What can hang from each mark:
B: K L
C: B J R
K: B J
J: C K
L: B J R
R: C L

Every row comes from one small tree of marks. The marks that hang from a mark follow it in brackets, in alphabetical order. Every link used is in the known rows. Which tree was each row made from?
Known rows:
J{K}: [ -1.3  -3.0  10.7  -2.0   4.5 -14.8  14.3  -3.5   7.1   0.6   4.2  -5.3
   0.5  -2.0   4.5  -3.8 -14.8  -0.1   8.9   2.5   0.4]
C{J R{L}}: [ -3.9  -3.0  13.9   1.2   6.2   2.1   2.7  17.7 -13.5  13.2  -1.0  -2.9
 -10.2  43.3  -8.6  15.9  12.9   2.2  -7.2  -7.4  -4.7]
C{R{L{B J{K}}}}: [  9.8 -27.0  -2.3   4.8  11.6  32.5  22.7  25.4 -21.6   8.2 -16.3  -1.3
   4.6   9.2  -0.8   6.8  13.8   2.1  -7.9   1.1   0.3]
K{J}: [ -6.9   1.6   2.3  -4.9 -17.1 -52.4  21.3   7.7   5.8  -0.2  20.2  -3.8
   1.2  10.0  -5.2  -5.6  -1.7   1.5   6.7  -0.4   0.2]
J{C{B}}: [ -0.8   7.4  -1.9   0.5 -19.9   5.5  34.7  -9.6  -1.3   1.7  16.4  -1.0
   8.5 -11.5  -7.9   5.7 -19.8  -1.6   0.0  -2.3  -5.4]
J{C}: [ -3.8   2.3  -0.2  -3.1 -24.4 -33.6   9.2  -0.9   2.4  -4.9  19.5  -1.1
   5.0 -10.3   1.7  -1.1 -17.3   0.2  -3.0  -2.0   1.2]
B{K{J}}: [ -2.4  -5.9   3.2  -4.7 -11.1 -54.8  11.2   0.6  12.2 -11.5   5.3  -1.4
   0.8   7.2 -18.0 -14.2   9.6  -0.5   5.1   3.1   1.8]
J{C{R{L}} K}: [ -1.0  -5.9  11.7   4.2  -0.6   3.3  15.7  22.0   0.3   1.7  -1.1   2.1
   7.7  10.1 -15.7   2.8   8.0   1.2  -8.0  -5.8  -0.2]
B{K{J} L{R}}: [ -7.6  -0.3   3.1  -0.5  -5.7 -46.7 -13.0   8.5  22.4 -15.9   3.2   8.7
  -4.4  -8.2  16.8 -15.4  30.6   0.0  13.0   1.1   7.9]
L{R}: [ -4.1   7.6   8.3  -1.1  -5.5 -26.1  -6.2   0.4   4.3  -2.6  13.1  -2.2
  -5.9   4.1  20.5   1.3  18.1   2.5   5.5  -0.1   3.0]
L{B{K}}: [  9.3 -25.3  -2.2  -1.5  -4.7  -6.4   6.4  -2.6 -11.9 -10.8   0.0  -5.1
  -5.9 -11.4   0.8  -6.2   8.1  -2.9  -1.4   5.9   3.2]
C{B}: [  0.0   3.8   3.9  -0.1  -3.4   7.5  27.6  -6.9  -8.1   6.1  14.4  -7.7
   1.9   4.2  -2.5   7.3 -19.1  -1.4   8.9  -0.4  -5.5]
C{J{K{B{L}}}}: [ -5.5  -0.3   0.7   0.7   9.6  -8.1 -43.7  -1.2  17.2   7.4   8.3   4.3
  -8.8  -9.5  18.4  -1.4 -27.3  -1.2  16.2  -0.9   1.9]
C{B J}: [ -1.5   8.9   5.1  -0.6  -1.2  20.4  31.7 -20.2  -3.1  13.2   6.3  -3.6
  -7.4  14.6  -3.1  14.5 -13.7  -0.6   5.1  -1.7 -10.3]
J{C{R{L}} K{B}}: [ -0.4  -4.0   4.9   5.2  -2.1  -5.0 -32.4  28.1   4.3   3.6   8.4   2.9
   8.9   6.7 -21.7   1.0   1.8   0.7  -5.3  -5.4   1.9]
J{C K}: [ -1.5   0.5   4.5  -1.2 -11.7 -17.4  20.9  -6.1  14.4  -4.1   7.5   1.0
   7.0 -17.2  -0.3  -5.4 -15.8  -0.2   0.6   0.9   1.1]
K{B}: [ -2.8   1.4  -2.4  -2.5  -9.0 -40.1 -44.5   7.9  -0.7   2.4  27.1  -6.6
  -0.2   0.7   0.3  -1.4 -21.6  -0.4   8.3   0.4   2.3]
R{C}: [ -3.5  11.5  -0.3  -7.4   3.7 -10.4 -14.7  -4.1 -12.4  -1.0  10.7 -11.7
  -4.4   3.0   8.1  -4.4 -20.2   0.5  -4.3   1.5   2.8]
J{C{B{L} R} K}: [ -2.9  -4.5   8.8   8.8   2.2  37.3  25.9  19.6  11.5   1.8   3.6  11.7
  11.2 -18.9  10.6   4.2 -35.7  -2.8   6.6  -5.0  -3.3]
K{B J{C}}: [ -7.2   7.1 -11.5  -3.5 -35.2 -64.7 -21.0  10.3  16.8  -2.9  34.4   3.6
   9.1 -10.3 -16.9  -8.9  -8.3   0.8   1.0  -1.9   1.9]
B{L{J R{C}}}: [ -5.5  16.0 -11.7  -3.5   8.4  -5.9 -38.5   1.7  -3.6  -4.0  -1.1   1.1
  -2.3 -16.6  45.0  -4.6  -6.6   3.1   0.9   1.6   9.5]
J{K{B}}: [ -0.3  -0.6   2.5  -0.4   3.6 -23.9 -33.1   2.1  10.8   1.9  15.0  -4.6
   1.8  -5.9  -1.3  -5.9 -20.4  -0.6  12.1   2.4   2.1]
J{C{B} K}: [  1.3   5.5   2.6   1.9  -7.8  20.8  45.8 -15.7  11.2   1.8   4.4   0.5
  10.6 -18.2  -9.6   1.4 -18.1  -2.0   4.2   0.2  -5.7]
R{C L{B{K{J}}}}: [  6.4 -10.9 -11.8  -5.9   1.4  -1.0   6.7  -0.2 -22.0  -7.9  -8.3 -10.4
  -7.0   4.1 -26.2 -14.2  47.3  -0.8 -12.9   4.2   6.7]

Which tree is each row?
[  0.7   5.6   2.5   0.7   6.1 -11.4   5.2  -7.1  15.1  -1.5  -9.3   3.0
   3.9  -6.6  22.0  -2.4  10.7   3.9   6.4   5.0   2.5] | L{J{K} R}
[  3.4   1.3   6.8  -0.5   5.4  18.0  22.6 -26.6   3.1   2.6  -9.5  -1.3
  -7.5  11.8 -14.6   5.7  -1.7  -2.8   3.6   1.5  -9.3] | C{B{K} J}
[ 10.7 -23.5 -20.5  -0.4 -17.5  -4.2  12.6  -3.0 -19.4  -9.1 -13.8  -0.3
   7.2 -15.2 -16.7  -4.0  27.3   0.0 -15.4   3.6   5.3] | R{L{B{K} J{C}}}
[ -2.2  -4.5  18.9   3.5  18.2  19.3  14.2  11.9  -1.6  13.5 -13.1  -0.8
  -8.2  37.1 -10.4  11.1  14.4   2.2  -3.6  -5.2  -5.0] | C{J{K} R{L}}
[  7.7   1.8  -4.3  -4.3  11.5  32.0 -16.7 -23.2  -5.7  -6.9 -17.7  -1.2
 -22.3  -3.8  16.7  -3.7  44.7  -0.2 -15.2   6.5   2.6] | L{B{K} R{C{J}}}
[  0.7  29.1   6.8  -0.9  25.1  60.6  16.7 -34.1   9.7   9.0 -16.1  -0.7
 -12.1   3.8  10.6   5.4  19.1   0.9  -1.1   1.8  -6.6] | L{R{C{B J{K}}}}
[ -1.9  -9.8 -12.6  -1.2 -15.5 -35.1 -14.9   1.0   9.1 -15.4  -4.1  10.5
  11.1 -31.0  12.8 -10.8 -27.5  -1.7   1.0   1.7   6.7] | B{K L{J{C}}}
[  1.5  18.6   3.1  -2.1  27.6  61.8  26.5 -28.8 -11.9  16.7 -19.0 -10.3
  -9.1  18.3 -19.3   7.7  13.1  -0.2  -4.1  -0.9  -6.7] | R{C{B J{K}} L}
[  2.0   8.3  -6.4  -5.2  20.3  10.4  -2.3  -8.4 -14.6   5.3 -18.2 -10.8
   4.3   5.2  -6.4  -4.7   1.5   3.0  -6.2   3.1   4.1] | R{C L{J{K}}}
[ -1.1 -13.5  -6.3  -1.5   1.0 -31.3 -21.2   3.3   1.6 -11.5  -7.2   3.2
   4.5 -16.8  18.2  -9.0 -26.0  -1.4   9.7   3.8   6.3] | B{K L{J}}
[  1.6  20.7 -11.5  -2.6  16.2   0.6 -61.0  -7.7  10.5  -0.3  -5.2  -0.2
   2.3 -13.5  17.3  -9.6   1.2   3.7  -0.8   6.3   6.2] | L{J{K{B}} R{C}}
[  1.8   5.5 -13.4   1.4 -16.3   9.3  33.8  -8.3 -15.8   7.9  -0.4  -2.3
  15.2  -0.4 -20.8   9.9  -0.7   1.3  -5.0  -3.2  -4.0] | R{L{J{C{B}}}}
[ -1.9   6.4   6.2   4.3  10.9  24.6  -2.6 -19.3  13.9  -2.5 -11.3   8.3
 -12.9  -3.4  19.8   4.3  19.1  -2.3  11.7  -0.9  -2.0] | C{B{K L{R}} J}
[ -1.5 -15.3  -4.1   3.0  -9.2 -19.9 -20.3  26.0   8.2 -13.8  -6.9  15.1
  12.8 -17.6  13.3  -6.2 -32.2  -0.7  -4.6  -1.3   4.3] | B{K L{J{C{R}}}}
[ -5.7  -1.1  10.7   5.8   8.6  36.8  12.9  14.8  -2.3  12.9   4.7   6.9
  -6.9  14.1  18.1  17.1 -30.4  -1.6   7.4  -7.4  -8.2] | C{B{L} J R}
[  4.1  13.2   0.4  -3.5  21.3  44.1   4.6 -29.6 -17.8   5.5 -22.6  -9.3
 -11.3  22.5 -29.5   3.8  23.0  -1.9  -9.1   0.3  -5.3] | R{C{B{K} J} L}
[ -1.2   5.0  -1.0   5.2  -8.0   8.9  -0.9  -8.7  16.4 -14.2  -0.7  11.1
   3.0 -29.0  14.7  -3.8  12.5  -3.1   7.0  -1.3   2.7] | J{C{B{K L{R}}}}
[  5.6 -24.4  -6.3  -1.8 -10.2 -22.3  25.0   6.4 -14.6  -6.1  -3.1  -5.6
  -4.4   7.9 -26.7  -9.3  51.0  -0.7  -3.4   2.9   4.4] | R{L{B{K{J}}}}
[  2.7   4.5 -13.0  -2.2  16.7  26.3 -14.6 -11.8  -9.3  -6.4 -16.0  -0.8
   5.2 -19.9   9.5  -7.7 -31.6  -2.9   3.2   4.5   2.0] | R{C{B{K L{J}}}}
[  8.8 -28.7  -1.0   4.0 -10.1  11.2   7.8  24.0 -18.8  -8.8  -5.5   2.2
   1.4   0.0 -19.2   0.1  30.9  -2.0 -19.1  -1.7   2.5] | J{C{R{L{B{K}}}}}
[  2.0   0.8  -3.9   4.4 -14.4  18.2  29.4  13.7  -2.9   5.0   3.9   7.1
  18.0  -2.6  -4.3  11.4 -33.1   0.9  -7.6  -3.0  -8.2] | L{J{C{B R}}}
[ -8.5  23.9  -7.0  -2.7  10.6   0.7 -81.5  -3.7   7.3   2.8  11.3   3.1
 -18.1  -6.8  36.3  -0.9   2.0   1.3   2.8  -1.8   6.4] | K{B{L{R{C{J}}}}}
[ -1.6  -1.7  12.0   3.1  12.2   4.3 -34.5  14.6  15.2  10.8   4.2   4.1
  -5.9  19.0  -1.0   5.6 -19.5   0.7   2.7  -1.8  -5.0] | C{J{K{B}} R}
[ 11.6  -4.1 -16.1  -3.4   8.1  17.5 -22.1 -12.0 -11.8 -12.5 -19.6  -1.4
  -5.3 -18.9  19.7 -10.0  30.0   1.3 -13.9   9.7   7.1] | L{B{K} J R{C}}
[  3.8   0.0  -0.1   0.5 -13.8   2.2  24.7 -16.4   4.9  -9.3   1.5   1.0
   8.6 -14.7 -19.8  -2.9  -9.1  -3.7  -0.9   1.2  -3.8] | J{C{B{K}}}
[ -2.4  -8.4   5.4   1.1 -16.8 -37.4  13.6  26.7   5.3  -9.9  -1.4   5.8
   8.3  19.0 -38.7  -7.8  31.6   0.5 -12.0  -4.7   1.1] | B{K{J{C{R{L}}}}}
[ -0.4  -8.4   2.4   1.8   2.7 -11.2  -1.4  29.1 -19.6   8.2  -2.6  -3.9
   6.7  29.6  -6.0   9.5  -1.0   3.6  -6.0  -3.3  -0.4] | C{R{L{J}}}
[ -1.2   4.1   3.6  -1.0   6.5 -10.7 -29.4 -10.8  15.9   9.1   6.5  -0.5
  -7.5   5.5  -1.4   0.7 -13.6   0.1   8.1   1.5  -2.9] | C{J{K{B}}}
[ -0.8   2.3  12.9   4.9  10.1  41.0  27.0   8.3 -16.7  19.5  -3.1  -3.1
  -6.7  42.2 -18.1  22.6  10.0   0.7  -3.3  -8.4 -10.8] | C{B J R{L}}
[ -2.6   8.0  -7.3   4.2   1.1  13.7   3.9  -1.0   1.1   3.5   2.2   5.8
   4.1 -14.4  34.9   6.9  -6.1   1.1  14.1  -0.6   0.5] | C{B{L{J R}}}
